Known rows, with every step that occurs
zabo > gusiguv > sakoz: [-19, -19, 26, 48, -29, -38, 49, -25, 27, 20, 13, 24, 4, -31, -15, -15, -6, 8, 20, 14, -18, -17, -11]
fako > gusiguv > zabo: [-22, -2, 25, 32, 18, -27, 40, -25, 42, 13, 29, -16, 13, -21, 9, -15, -4, 23, -12, -21, 38, -24, -17]
zabo > gusiguv: [-17, -24, 19, 51, -16, -26, 39, -25, 25, 11, 9, 5, -2, -19, -12, -31, 2, 17, 17, -6, -12, -6, -22]
rifu > gusiguv: [-9, 12, 22, 31, 0, -20, 32, -29, 21, 34, 30, -27, 8, 1, -3, -30, 5, 5, 4, -25, 8, 22, -38]
sakoz > fako > gusiguv > ganisun > gezal: [-21, 27, 34, -2, 21, -30, 14, -29, 26, 40, 17, -8, -12, 2, -10, -32, 4, 11, 36, 10, 52, -20, -11]
fako > sakoz > zabo > gusiguv > ganisun > gezal: [-24, 2, 26, 10, -9, -36, 58, -16, 35, 18, 12, -4, 19, -7, -7, -8, -7, 16, 26, -5, 19, -18, -26]
ganisun > gezal > kunoz: [-24, -14, 23, 36, 6, -39, 7, -22, 19, 56, 21, -15, -3, -16, 17, -10, 0, 15, 0, -1, 12, 19, -5]
gebav > sakoz > zabo > gusiguv > ganisun > gezal > kunoz: [-20, -12, 28, 50, -2, -53, 43, -1, 16, 51, 3, 2, -12, -59, -4, -32, -2, 20, 29, -1, 1, -3, -22]
fako > gusiguv > gebav > gezal > kunoz > ganisun: [-34, -22, 47, 60, 15, -45, 22, -34, 46, 23, 20, -6, 20, -43, 28, -37, -24, 31, 4, -20, 49, -39, -7]
gebav > gezal > kunoz > ganisun > gusiguv: [-23, -34, 39, 79, 17, -67, 15, -22, 33, 47, 20, -13, 1, -42, 42, -45, -13, 20, -2, -7, 14, 14, -26]
gezal > kunoz > ganisun > gusiguv > sakoz: [-23, -38, 60, 75, 26, -58, 28, -17, 23, 35, 30, 0, 9, -23, 5, -16, -9, 7, -1, -14, 9, 10, -8]
fako > gusiguv: [-27, 6, 24, 32, 9, -21, 21, -18, 27, 2, 24, -27, 2, -10, 3, -31, -8, 26, -9, -21, 35, -18, -23]
fako > gusiguv > sakoz: [-30, 12, 30, 30, -5, -33, 31, -17, 30, 12, 28, -8, 8, -21, 1, -15, -15, 18, -7, 0, 29, -29, -13]
sakoz > zabo > gusiguv > ganisun: [-17, -29, 21, 31, 8, -31, 43, -16, 38, 20, -11, -8, -11, -25, -20, -25, 9, 13, 35, -21, 12, -23, -18]
gezal > kunoz > ganisun > gusiguv > sakoz > zabo: [-22, -42, 52, 66, 39, -59, 33, -7, 30, 35, 20, -4, 3, -28, 1, -12, -9, 7, 3, -26, 15, 3, -10]
ganisun > gusiguv > gebav > sakoz > zabo: [-3, -5, 17, 38, 17, -42, 39, -30, 41, 64, 11, -9, 25, -44, -4, -43, 0, 10, 42, -5, -1, 20, -41]
fako > gusiguv > kunoz: [-37, 7, 30, 42, 7, -33, 26, -38, 29, 22, 20, -21, 9, -17, 5, -26, 8, 26, -5, -6, 43, -25, -15]
kunoz > ganisun: [-17, -4, 42, 50, 34, -36, 23, -12, 17, 18, 9, -16, -6, -15, 9, -26, -14, 13, -2, -20, -1, -8, 3]
kunoz > ganisun > gusiguv > zabo: [-6, -12, 47, 56, 46, -48, 48, -25, 31, 36, 32, -4, 22, -14, 12, -24, -11, -5, 12, -21, 0, 13, -20]
gebav > rifu: [-23, 0, 45, 47, 6, -40, 15, -13, 16, 26, 18, -29, -24, -31, -1, -42, 8, 31, 2, 4, 16, 11, 2]
gebav > gezal: [-18, -4, 5, 42, -5, -46, 8, -26, 36, 46, 0, -24, -11, -42, 37, -43, -5, 29, 0, 11, 4, 4, -23]
kunoz > ganisun > gezal: [-18, 10, 37, 38, 33, -42, 23, -15, 12, 39, 21, -9, 0, -9, 22, -20, -23, 0, 7, -10, -1, 3, 2]
zabo > gusiguv > ganisun: [-18, -25, 44, 51, -26, -30, 41, -37, 25, 17, 12, 6, 3, -16, -16, -33, 10, 11, 35, 2, 0, -14, -14]

Rows
[-16, 12, 19, 4, 37, -27, 27, -24, 41, 31, 11, -4, -12, -15, -9, -23, 7, 22, 15, -3, 44, -24, -13]
sakoz > fako > gusiguv > zabo
[-14, -19, 26, 57, -24, -33, 47, -34, 32, 35, 2, 22, 14, -54, -12, -39, -5, 23, 38, 7, -17, -16, -16]
zabo > gusiguv > gebav > sakoz
[-5, 5, 48, 48, 43, -50, 36, -26, 26, 54, 17, 7, 16, -31, 0, -46, -15, 2, 42, -2, 1, 6, -18]
kunoz > ganisun > gusiguv > gebav > sakoz > fako
[-30, 9, 42, 49, 25, -53, 27, -40, 17, 63, 12, -4, 8, -20, 20, -14, 3, 4, 13, 10, 9, -5, 9]
gusiguv > kunoz > ganisun > gezal
[-30, -17, 36, 23, -7, -41, 54, -15, 35, 19, 14, -2, 17, -12, -6, -4, -4, 22, 19, -11, 26, -18, -21]
fako > sakoz > zabo > gusiguv > ganisun > gezal > kunoz
[-28, -23, 44, 72, 2, -46, 51, -39, 22, 24, 8, 18, 9, -25, -5, -27, 5, 10, 22, -1, -4, -21, -5]
zabo > gusiguv > kunoz > ganisun
[-21, -42, 56, 76, 34, -49, 22, -18, 22, 29, 28, -12, 6, -15, 7, -26, -5, 13, -3, -28, 13, 16, -14]
gezal > kunoz > ganisun > gusiguv
[-24, 3, 78, 53, -8, -50, 27, -28, 9, 50, 52, -21, -4, -14, 1, -37, 11, 8, 18, -5, 39, 27, -9]
gebav > rifu > gusiguv > ganisun > gezal > kunoz
[-20, -31, 58, 60, 37, -59, 24, -17, 25, 43, 25, 7, -1, -20, -3, -18, -4, 6, 12, -6, 16, 7, -6]
gezal > kunoz > ganisun > gusiguv > sakoz > fako
[-16, -4, 26, 49, 10, -44, 32, -50, 30, 61, 23, -15, 23, -10, 1, -33, 22, 3, 22, 9, 6, 29, -37]
ganisun > gusiguv > kunoz
[-27, 22, 69, 57, 13, -56, 39, -30, 5, 56, 46, -15, 1, -18, 10, -38, 4, 3, 15, -2, 27, 21, -6]
gebav > rifu > gusiguv > kunoz > ganisun > gezal
[-21, 21, 45, 45, 16, -44, 43, -43, 14, 61, 36, -9, 21, -1, 13, -22, 4, -10, 15, -13, 16, 14, -21]
rifu > gusiguv > kunoz > ganisun > gezal
[-9, 6, 48, 41, 40, -53, 37, -19, 23, 44, 26, 9, 7, -11, -3, -27, -16, -11, 28, 4, 0, 6, -15]
kunoz > ganisun > gusiguv > sakoz > fako
[-28, -3, 24, 38, -1, -33, 21, -40, 51, 27, 14, -13, 20, -39, 24, -41, -17, 31, 11, -8, 43, -33, -19]
fako > gusiguv > gebav > gezal
[-24, -31, 43, 76, 8, -74, 22, -22, 35, 53, 23, -1, 5, -50, 40, -33, -18, 14, 1, 6, 10, 6, -19]
gebav > gezal > kunoz > ganisun > gusiguv > sakoz
[-24, -39, 40, 63, 11, -53, 13, -42, 51, 56, -3, -1, 13, -59, 30, -31, -10, 31, 16, -2, 20, -20, 8]
gusiguv > gebav > gezal > kunoz > ganisun
[-29, -14, 42, 65, 0, -50, 50, -41, 17, 38, 16, 21, 13, -22, 2, -23, 0, 2, 27, 6, -5, -14, -5]
zabo > gusiguv > kunoz > ganisun > gezal
[-18, 13, 52, 47, 1, -37, 31, -19, 13, 31, 39, -29, -11, -17, -4, -46, 7, 16, 6, -12, 22, 26, -19]
gebav > rifu > gusiguv
[-23, -54, 25, 56, 23, -50, 43, -19, 53, 31, -16, 9, -1, -57, 3, -29, -11, 23, 31, -30, 16, -34, -10]
sakoz > zabo > gusiguv > gebav > gezal > kunoz > ganisun
[-14, -3, 6, 44, 4, -42, 45, 6, 20, 32, -9, -6, -19, -61, -8, -41, -5, 28, 19, -7, -15, -5, -31]
gebav > sakoz > zabo > gusiguv
[-17, -20, 19, 23, 7, -35, 44, -18, 35, 33, -4, -4, -6, -22, -13, -21, 4, 5, 41, -15, 12, -17, -18]
sakoz > zabo > gusiguv > ganisun > gezal
[-12, -4, 13, 29, 14, -36, 28, -21, 42, 58, -18, -10, 3, -68, -4, -30, -1, 33, 30, -2, 2, -16, -6]
gusiguv > gebav > sakoz > zabo
[-6, 17, 29, 38, -8, -28, 40, -37, 27, 58, 23, -10, 23, -35, -2, -37, -1, 11, 25, -11, 3, 12, -32]
rifu > gusiguv > gebav > sakoz
[-16, -28, 2, 30, 16, -28, 43, -7, 39, 15, -14, -9, -15, -28, -17, -25, 2, 19, 21, -28, 3, -17, -24]
sakoz > zabo > gusiguv
[-14, 14, 18, 6, 7, -40, 19, -20, 32, 52, -1, 9, -19, -27, -16, -9, 3, 11, 23, 33, 5, -15, 5]
gusiguv > sakoz > fako
[-27, -40, 53, 71, 31, -44, 13, -13, 19, 21, 13, -15, -11, -24, 7, -18, -4, 25, -14, -26, 15, -3, 8]
gezal > kunoz > ganisun
[-26, -28, 22, 47, 29, -44, 52, -18, 36, 26, -14, 0, -8, -34, -12, -21, 5, 14, 25, -23, 9, -28, -11]
sakoz > zabo > gusiguv > kunoz > ganisun
